Each row was made from one walk, in order. Every step used is in the known rows, and no mark comes twice. Write each row's walk.
Known rows
tokof, detuti, bobopif: [ -3   1  -2  -7   2  11   0 -35  29 -18  -5  -1  22   0  15 -13  -8   3
 -12   2  -6   7   8   9   3  17   2  -7   4 -16   3 -13  14 -16   3  -2
 -11  11  -6]
detuti, tifo: [-10  -1  -9  -6   9 -14  -2 -44  33  -6  -4   3   6  10  12   0 -11   7
  -8  -1  -4  -8  20   4  -5  16  -3 -21  11  -7  -4 -13  -1  -7   5   6
  -6  -2   8]
tosi, zimizom, tifo, detuti: [ -3  -6  -1 -10  -7   1  -5 -23  18 -36  -4   8 -22  11  21   4  -4   0
  -5 -17   6 -16  23  -2  -1  19   1 -14 -14  -5   0   8  30  -7   9   7
   2  -6   8]
bobopif, naza, fosen: [ -8   2  -8   4   6   0   6  -1   2  19   0  11   7   9  10  -1 -11   4
  -2  -1  -2  -5  -5   9  -5  21   8 -10   9   1  -5  -2 -22 -12   6  -2
   4  13   6]
bobopif, naza, tosi, detuti, tifo: [-24  -1 -17   7   5 -44   4  -8  15  23  -4  -1   1  15   7   9  -6  10
 -14  -7   8   9  25  -2 -15  15   5 -17  13   2 -11 -16 -16  -8   1   8
  -7   4   6]
naza, tosi, detuti: [ -6  -2 -15   4   7 -19   2   7  -4 -21  -4   5  -9  11  10  -3  -6   8
  -8   0   6   7  33   1  -6   9   3 -24  -2  -7 -15 -19   4  -6   3  10
   5   0  -3]
fosen, naza: [ -1  -1  -2   0  11  12   1  -6  -6  -8   0  11   1   0  10  -5 -13   2
  -4  10   1  -2  20  13   1  13   4 -23   3   2 -12 -16   1  -6   5   5
   3  -2   8]
neliz, detuti, bobopif, naza: [-12   2   2   6  -2 -13   3 -12  29   9  -5  -5  18   6   9 -14 -12   2
 -18  -8  -1  -4  -9   5 -12  32   9 -12  12 -15   3 -11  -3 -19   6  -1
 -20  13   1]
tosi, naza, fosen, parub: [  7  -2   3   2   8  17  -1  27 -18 -12   6  15 -17   6   1  11  -9  11
   3  18   0  -7  10  15   8  12  -1  -8  -6  -1  -8   9 -14  -4  10   0
  19  21   0]
tifo, detuti, bobopif, naza, fosen: [-12   3 -10   6  -5  -8   6  -7  19   7  -5   2  15  10  11  -4 -20   5
 -11 -10  -2  -9  -7   6  -6  29   8   0  -2  -2  -1  10 -11 -16   5  -7
  -3  25  12]
bobopif, naza, tosi, zimizom, tifo, detuti: [-12  -6  -3   4 -13 -13   1  18   4 -12  -1   8 -23  16  14  13  -2   3
  -7 -19  12  -9  15  -1  -9  23  10 -11 -15   4  -5  13  14 -10   6   4
   5   2  14]
tokof, detuti, bobopif, naza: [ -7   1  -4   0   0   4   5 -28  32  11  -4  -3  34   2  13 -12  -7   2
 -13  -2  -3  11  -5   9  -4  23  11  -2  11  -8   5 -11   1 -21   2  -5
 -18  17  -1]
parub, fosen: [  7  -2 -10  -4  11   8   2   1   3  -8   1   7  -2   5   8 -17 -11   5
  -4  15   2 -25  18  14  -1   8   0 -24   0  -8 -10 -11  11 -11   7   6
   4   0  -1]
zimizom, tosi: [  4  -1 -19   5   5  -1   2 -38  21  -8  -3   7   2   1  15  -6  -8   4
  -1  -4  -2 -22  20   5   3  15   6  -8   0  -9  -6 -11  18  -4   6   5
  -3  -5   1]
bobopif, detuti, neliz: [-13  -4   4  -5   1  -3   4 -45  12  -8   2  11   7   4  15 -21 -12   3
  -9   7  -3 -17   8   4   2  35  -5 -18  19 -16 -10   4  12 -12   2   2
  -3  -6  -6]
detuti, neliz: [ -8   2  -2  -6   4  -9   2 -32  19  -8  -2   8   2   6  11  -9 -13   4
 -10   3  -4 -15  11   7  -1  25   2 -18  11 -12 -10  -8   8  -9   7   1
  -3  -7  -3]
neliz, detuti, bobopif: [ -7   2   4  -1  -1  -7  -1 -17  27 -18  -5  -3   7   5  11 -15 -14   4
 -17  -3  -5  -5   3   5  -5  27   0 -15   5 -24   1 -11   8 -14   6   3
 -14   8  -5]
parub, fosen, naza: [  2  -1  -4  -3  14  15   2  20 -21  -2   4  12  -9  -3   3 -10 -15   3
  -4  25   5 -20  23  21   2   5   1 -25   2  -1 -17 -11   3  -9   7   6
   6  -1   3]
parub, fosen, naza, tosi: [  1  -1  -5   3   9   7   5  54 -36  -9   6  12 -22   1  -2  -3 -15   8
  -5  28   7 -15  30  23   1   4   1 -25  -6   0 -25  -9   0  -6   4   6
  15   2   4]
tifo, detuti, bobopif: [ -2   1 -10   0  -3  -2   1 -30  32 -28  -9  -3  14  10  14 -12 -19   5
 -13  -8  -3  -9  13   3  -4  24   3 -11 -10 -12  -2  -3  19 -13   5  -1
  -6  13  10]
tokof, detuti: [  2  -3  -5  -6   7  11   0 -42  14 -15  -3   6  14  -1  16  -9  -3   2
  -7   4  -5   2  10   9   9  15  -2 -16   2  -9  -1 -17  19 -10   3   0
  -4   5  -6]
tifo, detuti, bobopif, naza, tosi, zimizom: [-15   0  -2  10 -14 -18   4  17  20  -7  -6   1 -16  17  10  -3  -9   8
 -17 -15   7  -6  15   4 -15  26  11   0 -15 -11  -9   1   2 -18   7  -2
  -1  18  18]
tosi, zimizom, tifo, detuti, bobopif: [ -8  -3   0 -11 -12  -2  -5 -12  34 -39  -6   2 -13  11  19   0  -8   1
 -12 -21   4  -9  20  -2  -8  21   3  -6 -11 -13   5  13  23 -14   8   6
  -4   1   7]
neliz, detuti, bobopif, naza, tosi: [-16   2   2  14  -7 -20   5  22  14   2  -3  -3   6  10   5  -9 -13   7
 -19  -4   2   0  -2   7 -14  31   9 -10   5 -15  -4  -7  -7 -18   4  -1
 -11  16   1]
neliz, detuti, bobopif, naza, tosi, parub: [-11  -2   9  17  -3 -23   2  42  20  -5  -1  -2  -8  13  -5   5  -8   9
 -16  -5   1  -8   2  12 -22  26  12 -11   3 -11  -9   0  -6 -18   3   1
  -6  24   0]
fosen, parub, tosi: [ 15   1  -3   6   6  22   1   5   7 -25  -2   6   2   2   5   7  -6   8
   0  10   6 -13  25  14  -5  21  -1 -29  -4  -7  -9 -14  20  -1   9   7
   1   3   7]
detuti, bobopif, naza: [ -7   2 -10   4   1  -1   5 -12  34  13  -5  -2  25  12  11 -16 -13   4
 -11  -7  -1   2   0   6 -15  24  14  -9  12  -7   1  -9 -10 -19   6   0
 -13  10  10]
zimizom, tifo, detuti, bobopif: [ -4  -2 -11  -8  -8   0  -3 -26  32 -37  -7  -2  14   9  18  -2 -17   1
  -9 -15   0  -7  13  -1  -3  24   4 -14  -6  -5   7  14  26 -11   4   4
  -8   2   8]
parub, tosi, detuti: [  2   1 -10  -1   9  -7   0 -23   8 -33  -6   1   1   3  10  -1  -3   5
  -4  -1  10  -6  31   3  -8  10   1 -34   4 -14  -9 -31  14  -6   3  13
  -3  -1  -3]
bobopif, naza, tosi: [ -4  -1 -13  12   3  -8   6  13   2   9  -1   7   6  13   7  -3  -8   7
  -5  -1   4   0   9   7 -11  21  11 -19   0   2 -12 -11  -8 -12   4   1
   4   6  11]
neliz, detuti: [ -3  -1   4   1   4  -6  -1 -26  13 -19  -3   4  -2   2  12 -10  -8   2
 -11   1  -2 -12   5   4   1  25  -3 -23   3 -16  -3 -17  13  -9   6   4
  -7   2  -4]

Which walk is each row?
[ -4  -1  -4  15   1 -11   4  41  22  -3  -1   0   0  17  -3   4  -9  11
  -9  -5   1  -5  11  13 -25  17  18 -11   1  -3 -12   2 -13 -18   3   2
   2  21   9] : detuti, bobopif, naza, tosi, parub
[-18  -3   5  -7 -16 -22  -2   6   4 -35  -2  10 -37  11  15  15  -8   4
 -12 -12   7 -22  24   0  -2  27  -1 -11 -11  -8 -12  18  27  -6   8   4
   7  -8   1] : naza, tosi, zimizom, tifo, detuti, neliz
[  3  -4   3  10  11   4   0  50 -15 -27   4  14 -27   6  -4  13  -9   8
  -3  12   2  -8  31  20  -8   6   7 -25  -6   5 -25  -5  -3  -4   3   6
  17  10   7] : fosen, naza, tosi, parub
[-15  -6  -4  -6   4  -8   1 -58  27  -4   0   7  11   9  15 -12 -10   6
  -7   4  -4  -8  18   1  -2  26  -9 -20  19 -13  -3   0   3  -8   0   7
  -6  -1   6] : bobopif, detuti, tifo
[ 11  -6 -14   5  10   0  -1  10  14 -11   4  10 -24   0  -1   1  -4   7
   1  10   1 -47  26  18  -4   2   6 -12  -4  -4 -17  -1  23  -7   8   9
   6   6  -6] : zimizom, tosi, parub, fosen
[-20   1  -9   7   1 -39   7   7   3  17  -2   3  -3  10   8   0 -10   6
 -15  -3   9   0  14   1 -11  23  10 -14  14  -3 -17 -12  -5 -11   3   3
  -3  -1  -5] : bobopif, naza, tosi, detuti, neliz
[-10   0  -4  -3  -1 -15   2 -48  19 -16  -5   5   0   7  14  -4 -18   3
 -12  -3  -2 -22  11   2   4  30  -1 -18  -3  -6 -11   0  27  -8   6  -3
  -2   0   2] : tifo, detuti, neliz
[  6   3  11   2   2  20   0  34  -6 -22   2  16 -37   3   6  17  -1   9
   1   8   7 -18  23  17  -4  17  -6 -13  -6 -16 -12  -4  -1  -2  13   7
  11  11   3] : naza, fosen, parub, tosi, zimizom
[-10   0  -5   8  -4  -3   6   7  13   9  -3  -2  22   5   9  -6  -7   7
 -15   1  -1  13   4  11  -5  22  10  -3   3  -9  -3  -7  -2 -19   0  -6
  -8  19  -1] : tokof, detuti, bobopif, naza, tosi
[  8  -2   1  -2   7   8  -3 -25  -1 -44   0   6  -3   3   1   2  -3   9
   2   8   5 -18  21  10  -3   9   2 -33  -4 -16  -9 -17   1  -8   2   8
   8   9   4] : parub, tosi, naza
[-11  -2  -4 -10   8  -8  -2 -61  31  -3  -4   2  15   1  15   2  -4   5
 -11   3  -7  -1  17   6   6  16  -8 -14  11  -8   0 -14  11  -8   1   2
 -10   6  -2] : tokof, detuti, tifo
[  7  -4  -8   6  13   7   0  30  -8  -8   7  14 -29  -7  -4   8  -9   4
   2  18   5 -44  31  26   1  -2   8 -13  -3   3 -24  -1  16  -4   7   9
   8   5  -2] : zimizom, tosi, parub, fosen, naza
[ -2  -1  -4   6   8   5   3  29 -20 -14   1  12 -12   4   5   2 -13   6
  -4  13   3   2  27  14  -1  12   3 -23  -3   2 -20 -12  -4  -4   3   4
  12   0   9] : fosen, naza, tosi
[-12  -3  -2  -3 -14  -8  -1 -11  34  -9  -5   0  -3  14  18   0  -7   0
 -12 -25   8  -7   7  -2 -13  26  13  -1  -6  -5   6  14  13 -18   8   3
 -11   6  12] : tosi, zimizom, tifo, detuti, bobopif, naza
[  4   1   5  -2   8   8  -1  -4 -16 -41   3  12 -15   1  -1  10  -6  11
   6  11   2 -19  12  14   1   9  -2 -26  -2 -17 -11  -6 -18  -6   2   5
  17  19   1] : parub, tosi, naza, fosen
[ -4  -5   6  -7   0   9  -1  72 -35 -20   8  17 -48   2   4   9  -5   4
  -3  14  14 -17  35  18  -3   1   2 -18  -6  -3 -19   8   6  -6   7  13
  17 -10   0] : parub, fosen, naza, tosi, zimizom, tifo
[  4  -5 -12   3   5  -3  -1 -32   8 -20   1   8  -7   2   6  -1  -6   7
   2   2   1 -24  19   6   7   7   8  -8  -6 -10  -9  -6   7  -6   5   5
   7   6  -1] : zimizom, tosi, naza
[-15  -1 -15  -7  11 -32  -3 -44  30  -3  -6   0   2  11  13   2  -8   6
 -12  -5   2   1  31  -3  -7   9  -3 -21  15  -8  -6 -20  -1  -6   4  12
  -9  -2   0] : tosi, detuti, tifo
[ -4  -3   6   0   5   5   2  64 -34 -12   7  17 -50   3   1  -1  -6   8
  -7  20  11 -20  37  22  -4   1   1 -17  -9  -8 -27  -9  -3  -9   9   8
  17  -1   5] : parub, fosen, naza, tosi, zimizom
[  8  -4   4  -1  -9  17  -5   9   8 -45  -2   8 -25   5  13  24   0   4
   0  -8  15 -21  31   6  -3  23  -5 -22 -20  -5  -3   7  42  -1  11  10
   3  -2   9] : fosen, parub, tosi, zimizom, tifo, detuti
[ -7   5 -10   5   2 -16   4 -11  25  -8  -7  -7  21   6   7  -4  -7   5
 -10 -10  11   2  17   3 -20  17  13 -22  13 -15  -3 -25  -3 -15   2   9
 -16   9   2] : parub, tosi, detuti, bobopif, naza
[  3  -6  -7  13   7  -6   4  60  -7   7   6   9 -19  13  -8   3  -5  11
  -4  12   6 -27  16  21 -17   7  12 -22  -5   3 -21   1  -4 -14   5   4
  11  15   5] : bobopif, naza, tosi, parub, fosen
[  1   2  -5  11   6  13   6  31  -4  28   3  12   4   8   7   6 -10   6
  -1   7   1  -3  -1  14  -2  26   7  -5   4   8  -6   4 -14  -7  10  -2
   4  16   6] : bobopif, naza, fosen, parub
[-10  -2  -3  -9  -6 -12  -2 -41  20 -27  -3   4   2   6  18   6 -16   0
  -9 -10   1 -23  10  -2   3  32   0 -19   0  -1  -3  16  34  -6   4   2
  -3  -9  -1] : zimizom, tifo, detuti, neliz
[  8  -5   3  -1  18  13  -1  41 -13 -16   6  14 -25   0  -6   3  -9   5
  -1  23   4 -30  27  26  -6  -2   5 -27  -3   4 -23  -6   4  -9   6   8
  12   8   1] : tosi, parub, fosen, naza
[ -8   0 -13   7  -5  -7   5 -27  34   5  -8  -5  24  13  12 -12 -17   3
 -14 -12   1  -7   1   3  -9  29  11  -8  -4  -3   0  -1   8 -18   5  -5
 -13  17  17] : tifo, detuti, bobopif, naza
[ 11  -5  -6  -2  14   8  -1  21   8 -22   3   9 -19   8  -2  -3  -6   7
  -2  14   0 -33  22  19 -10   3   4 -25  -4  -5 -15  -5  12 -11   8   8
   9   8  -2] : tosi, parub, fosen
[ -9   2 -13   3   2 -20   2  18  11 -23  -6  -3  -1  12   9  -7 -12   9
 -14  -5   5  13  30   2 -14  10   5 -12   2 -14 -10 -14  -2 -11   3   8
   0   6  -4] : naza, tosi, detuti, bobopif
[-12   3  -1   0  -1   4   6  -8  16  17  -2   3  24   0  12  -5 -10   3
 -11   0  -7   8 -13  12   0  23   6   6  13  -8   4   0 -17 -19   1  -9
  -9  25  -5] : tokof, detuti, bobopif, naza, fosen
[ 10   4   1   6   7  24   2  24  -9 -20   1  12  -8   1   4  16  -8   9
   4  13   3 -14  16  17   0  21  -6 -21  -1  -6 -10  -4   1   0   8   4
   9  12   2] : naza, fosen, parub, tosi
[-16   0   3  -3   5 -24  -4 -45  29  -7  -5   1  -3   5  10   1 -10   5
 -16  -1  -5 -14  11   2   0  25  -9 -22  12 -16  -2 -13   6  -7   5   6
 -14   2   0] : neliz, detuti, tifo
[ 16  -3   3   5   7  21  -2   7  -5 -38   3   7  -6   2  -3  11  -3  11
   4  16   9 -16  24  15  -2  13   0 -27  -9  -8 -11 -11   8  -3   7   7
   9  13   4] : fosen, parub, tosi, naza
[  9  -6  -5   6  10   0   0  55  -9 -26   5  11 -30  11  -7   3  -6  12
  -3  17   3 -29  29  20 -11   2   4 -26 -11  -5 -22  -1   9  -9   5   8
  18  12   0] : naza, tosi, parub, fosen
[-11   2 -24   9   0 -26   5 -25  35  18  -6  -5  16   4  13  -9  -9   3
 -12 -16   6  -3  15  -1 -10  15  18   4  13  -7  -3 -14   3 -15   4   6
 -18   5  -3] : zimizom, tosi, detuti, bobopif, naza
[-12   7  -7   4   3 -15   5   7  10  -2  -4  -1  10   5   7   3 -10   6
  -7  -7   8   0   7   6 -16  18   8 -13  15 -15  -5 -14 -22 -14   1   6
  -8  17  -1] : parub, tosi, detuti, bobopif, naza, fosen
[-11  -2 -13   7 -14 -13   3  13  18 -11  -4  -3  15  14  11   6 -15   4
 -10 -16   6  -1   6   0 -10  29  12 -10  -7   5   1  19  12 -13   1  -1
  -6  10  14] : zimizom, tifo, detuti, bobopif, naza, tosi
[  6   4  -7   4   4   4   0  15  19 -26  -6  -4   6   4   5   3  -7   9
  -9   3  12   4  33   7 -13  15   1 -20   4 -14  -6 -20  14  -6   8  11
  -9   8  -3] : fosen, parub, tosi, detuti, bobopif
[-16   4 -19   9  -1 -26   7  -3  17  24  -4   1   6   3  12   0 -11   4
  -7 -13   4  -5   8   3  -6  15  14  12  15  -7  -4  -2 -15 -12   4   3
  -9  15  -5] : zimizom, tosi, detuti, bobopif, naza, fosen
[  8  -5 -13   8   8  -3  -2 -17  27 -21  -1   9 -14   3   6   6  -3   6
   2  -4  -3 -31  24  10  -4   9   9  -9  -2  -4 -12  -4  19  -5   6   7
   3   5  -2] : zimizom, tosi, parub
[  6   1  -4   4   8  19   2  25  -5   0   2  14  -7   5   9   6 -11   7
   0  10  -2  -5  11  14   4  20  -3  -8  -1   1  -8   3  -3  -2  11   1
  11  11   0] : naza, fosen, parub
[  5   4  -4   4   9   6   1  28 -12 -19  -1   9 -12   0   6  17  -5   9
   0   9  10  -6  27  10  -3  13  -6 -21   1  -6 -12 -12   3   2   7   9
   6  11  -6] : naza, fosen, parub, tosi, detuti
[ -9   4   8  12  -4   2   5  40   8  23   1   3   5   4   4   3 -15   6
 -13   3  -1  -2 -14  13  -6  36   3   4   9  -7   1   8 -14 -13  10  -5
 -11  26  -4] : neliz, detuti, bobopif, naza, fosen, parub
[ -9   2 -11  11  -3  -9   7  21  15   5  -3  -1  15  14   6  -9 -13   9
 -12  -5   2   6   7   8 -17  23  14  -9   5  -7  -7  -5 -14 -17   4  -1
  -4  12  11] : detuti, bobopif, naza, tosi
